Each row was made from one small tree. The marks that hang from a mark follow it in brackets, in alphabetical order. Every link used is in the known rows. Write each row's tree.
Known rows
kozo[nemu zulur]: [-1.042  1.511 -1.463 -1.734 -3.704 -5.305 -3.362  5.808 -2.223 -4.366
 -0.687 -1.810  1.643  0.831  1.449 -0.545  1.049 -1.798 -2.281 -3.197
 -1.693]
nemu[kozo[zulur[lafu[nevuk] rilifat zufo]]]: [-0.505 -0.571 -4.449  3.659  5.348  1.784 -0.144  1.220 -4.942  4.630
 -2.760  1.041 -1.482  0.826  1.884 -0.420  0.999 -1.188 -3.918  1.962
 -2.374]
nevuk[lafu[zulur[rilifat zufo[nemu[kozo]]]]]: [-3.919  3.406 -2.354  1.313  4.503  2.398 -0.748  0.330 -6.077  1.817
 -3.989 -2.091 -1.809  2.750  3.303 -3.696  0.577 -0.200 -1.251  4.337
  0.612]
zulur[lafu[nevuk] zufo]: [ 2.919  1.223 -1.436  1.863  6.109  0.689  0.456  2.916 -2.566  6.389
 -0.588  0.089  1.617 -0.133 -1.532 -2.076  2.078 -2.881 -4.418  2.293
 -5.884]
sidag[zulur[lafu rilifat zufo]]: [ 3.276  0.719 -2.479  3.723  5.843  2.583 -4.346  2.021 -2.303  5.046
 -3.296  2.322  0.111 -1.525 -1.238  0.357  1.313 -0.998 -4.062  4.205
 -2.050]
kozo[nemu zulur[rilifat]]: [ 0.373  1.047 -2.309  0.339 -2.101 -3.242 -4.212  4.291 -2.794 -2.867
 -1.115 -1.226  0.787  1.513  2.400  0.425 -0.384 -1.917 -2.019 -1.992
 -1.016]
sidag[zulur]: [-0.662  3.184  0.835  0.078  1.510 -5.142 -4.373  3.689 -2.576 -2.062
 -3.264 -0.948  2.303 -3.288 -3.808 -0.808  0.332 -1.244 -3.953  0.179
 -1.966]
kozo[nemu zulur[lafu[nevuk] rilifat zufo]]: [ 3.573 -0.439 -3.776  1.690  2.755  3.549 -2.253  3.649 -1.813  4.945
  0.222  0.042  1.014  2.870  2.500 -0.145  1.546 -2.757 -3.660 -0.765
 -2.181]
zulur[lafu rilifat zufo[nemu[kozo]]]: [ 0.403 -1.449 -4.092  1.278  6.135  1.148 -0.552  3.093 -3.285  5.005
 -2.445  1.264 -2.901  1.988  3.709  2.749  0.755 -0.721 -2.582  4.067
 -0.870]
kozo[nemu zulur[lafu[nevuk] rilifat]]: [ 2.193 -0.070 -1.232  1.460  1.366  1.225 -4.512  4.046 -2.766  3.008
  0.913 -1.472  1.321  1.679  2.366  1.086  0.139 -2.228 -3.623 -3.115
 -0.735]
rilifat[zulur]: [-2.858  1.860  0.384  1.414 -0.841 -5.299 -0.444  1.921 -0.775 -1.663
 -2.614 -2.704  1.170 -1.298 -1.940 -1.917  0.061 -0.459 -1.688 -0.516
 -4.344]
zufo[nemu[kozo[zulur[lafu rilifat]]]]: [-2.819 -1.796 -1.877 -1.113  1.797 -2.155 -3.105  4.425 -3.317 -0.046
 -2.242 -0.815 -2.606  1.285  3.779  3.316 -0.778  0.201 -2.523 -0.812
  1.850]
nevuk[lafu rilifat[zulur[zufo[nemu]]]]: [ 0.067  2.955 -1.533  3.478  0.221  0.572  1.896 -0.568 -1.744 -3.545
 -3.602 -1.188  3.171  3.543  3.035 -2.189  0.493 -1.190  1.435 -1.903
 -0.861]
nevuk[rilifat]: [ 0.981  2.821 -0.403  3.711 -0.437 -5.754  1.066  0.910 -4.471 -4.114
 -2.562  0.665  3.129 -0.145  1.902 -0.519 -0.225 -2.094 -1.423 -1.404
 -3.277]
rilifat[zulur[lafu zufo[nemu[kozo]]]]: [-4.035 -1.968 -2.935  0.053  2.484 -0.266  0.985  3.059 -0.318  2.930
 -2.872 -1.514 -1.915  1.212  1.724  0.763  1.881  0.662 -1.687  1.517
 -2.322]
zufo[nemu[kozo[zulur[rilifat]]]]: [-3.760 -0.130 -2.105 -2.092  0.864 -4.777 -2.106  4.273 -3.422 -2.956
 -2.801 -1.908 -1.837  1.363  2.724  2.443 -1.501 -0.768 -2.177 -1.313
  0.813]
nemu[kozo[zulur]]: [-4.412  1.035 -2.110  0.479 -0.378 -6.069 -1.051  3.303 -5.244 -3.464
 -3.790 -0.607 -0.933 -1.068  0.761 -1.045  0.600 -0.422 -2.333 -0.309
 -1.799]
lafu[nevuk zulur[zufo]]: [-2.852  3.506 -0.467  0.392  5.262  0.351  2.166  0.815 -3.510  4.342
 -1.096 -3.705  1.675  0.099 -1.486 -6.584  1.648 -2.792 -5.028  2.916
 -5.834]

Which tree is each row?
[ 2.912  0.032 -1.599  0.668  5.473  1.506  2.126  2.582 -1.674  3.773
 -0.046 -0.180  2.406  2.731  2.528  0.960  1.234 -3.254 -3.340 -1.077
 -2.771]  zulur[lafu[nevuk[rilifat]] zufo[nemu]]
[-1.179  4.041 -0.993  0.915  4.473  2.991 -1.802  0.725 -4.126  1.900
 -2.580 -2.546 -0.386  2.789  2.108 -4.476  0.307 -1.113 -1.103  3.741
 -0.357]  nevuk[lafu[zulur[rilifat zufo[nemu]]]]
[ 4.265  0.167 -3.059  4.481  5.683  1.743 -1.397  1.691 -2.847  6.160
 -1.864  2.663 -0.988  0.456  1.089 -0.160  1.534 -1.398 -2.612  5.208
 -4.397]  zulur[lafu rilifat zufo]
[-2.725 -0.828 -1.090 -0.530  2.033 -2.138 -0.037  3.031 -3.962 -1.179
 -1.332 -1.685  0.734  1.818  4.423  2.662 -0.516 -1.408 -2.934 -4.875
  1.272]  zufo[nemu[kozo[zulur[lafu[nevuk[rilifat]]]]]]
[-5.256  0.748 -3.170 -0.208  4.805  0.440  0.826  1.129 -4.215  2.794
 -2.922 -2.182 -3.045  2.159  3.456 -1.964  0.526 -0.546 -3.090  4.728
 -1.723]  lafu[zulur[rilifat zufo[nemu[kozo]]]]
[-3.454 -0.940 -2.070 -0.120  4.489  0.785  1.930  2.324 -0.250  5.040
 -1.765 -2.933 -0.520  1.293  0.482  0.159  1.286 -0.802 -2.965 -0.179
 -3.046]  rilifat[zulur[lafu[nevuk] zufo[nemu[kozo]]]]
[ 3.149 -1.121 -4.589  1.987  0.989  2.452 -3.417  4.049 -1.989  2.894
 -0.646  1.282 -0.571  2.437  3.495  0.482  2.240 -1.272 -2.525  0.909
 -1.776]  kozo[nemu zulur[lafu rilifat zufo]]
[-3.537  1.070 -2.081  1.810  2.818 -2.049  5.239 -0.338 -2.069 -0.624
 -2.849 -2.748  2.253  2.460  2.045 -0.319 -0.355 -2.431 -2.416 -3.074
 -3.114]  lafu[nevuk[rilifat[zulur[zufo[nemu[kozo]]]]]]
[ 0.051  0.909 -4.019 -1.395 -1.807 -2.708 -0.995  5.448 -1.514 -2.390
 -1.353 -0.315  0.956  1.892  1.314 -1.939  2.409 -2.516 -2.232 -1.054
 -3.313]  kozo[nemu zulur[zufo]]
[-1.011  2.861  0.752  4.254  0.971 -3.298  2.840 -0.948 -2.141 -1.330
 -1.613 -3.120  4.522  0.185 -0.240 -1.946 -0.926 -2.738 -2.464 -4.233
 -4.140]  lafu[nevuk[rilifat[zulur]]]
[-0.030 -0.016 -0.195  5.782 -0.729 -1.402  0.647 -0.342 -2.184 -0.640
 -2.040  0.068  2.137 -0.291  2.467  0.149  0.896  0.042 -0.864 -2.359
 -2.395]  nevuk[rilifat[zulur[lafu]]]
[ 2.274 -1.965 -3.692 -0.386  3.468  2.431 -2.851  3.720 -0.674  3.078
 -0.986  0.839 -1.545  2.327  2.840  1.215  0.743 -1.098 -2.513  1.597
 -1.022]  kozo[zulur[lafu rilifat zufo[nemu]]]
[ 2.931  1.589 -1.160  4.041  5.751  2.488 -0.771  1.053 -2.853  3.632
 -2.124  1.447  3.935 -1.101 -0.863 -0.602  2.004 -2.653 -4.990 -0.247
 -2.848]  sidag[zulur[lafu[nevuk[rilifat]] zufo]]
[ 0.760 -0.573 -3.150  1.277  8.306  2.219  0.511  2.623 -3.357  7.409
 -1.573 -0.576 -1.521  2.298  2.333  2.040 -0.123 -2.053 -4.194  2.283
 -2.005]  zulur[lafu[nevuk] rilifat zufo[nemu[kozo]]]
[-3.994 -1.307 -1.579 -3.002  0.854 -3.582 -2.651  5.369 -3.247 -1.154
 -1.725 -1.346 -1.770  0.431  2.945  2.568  0.428  0.199 -2.383 -1.658
  1.147]  zufo[nemu[kozo[zulur[lafu]]]]
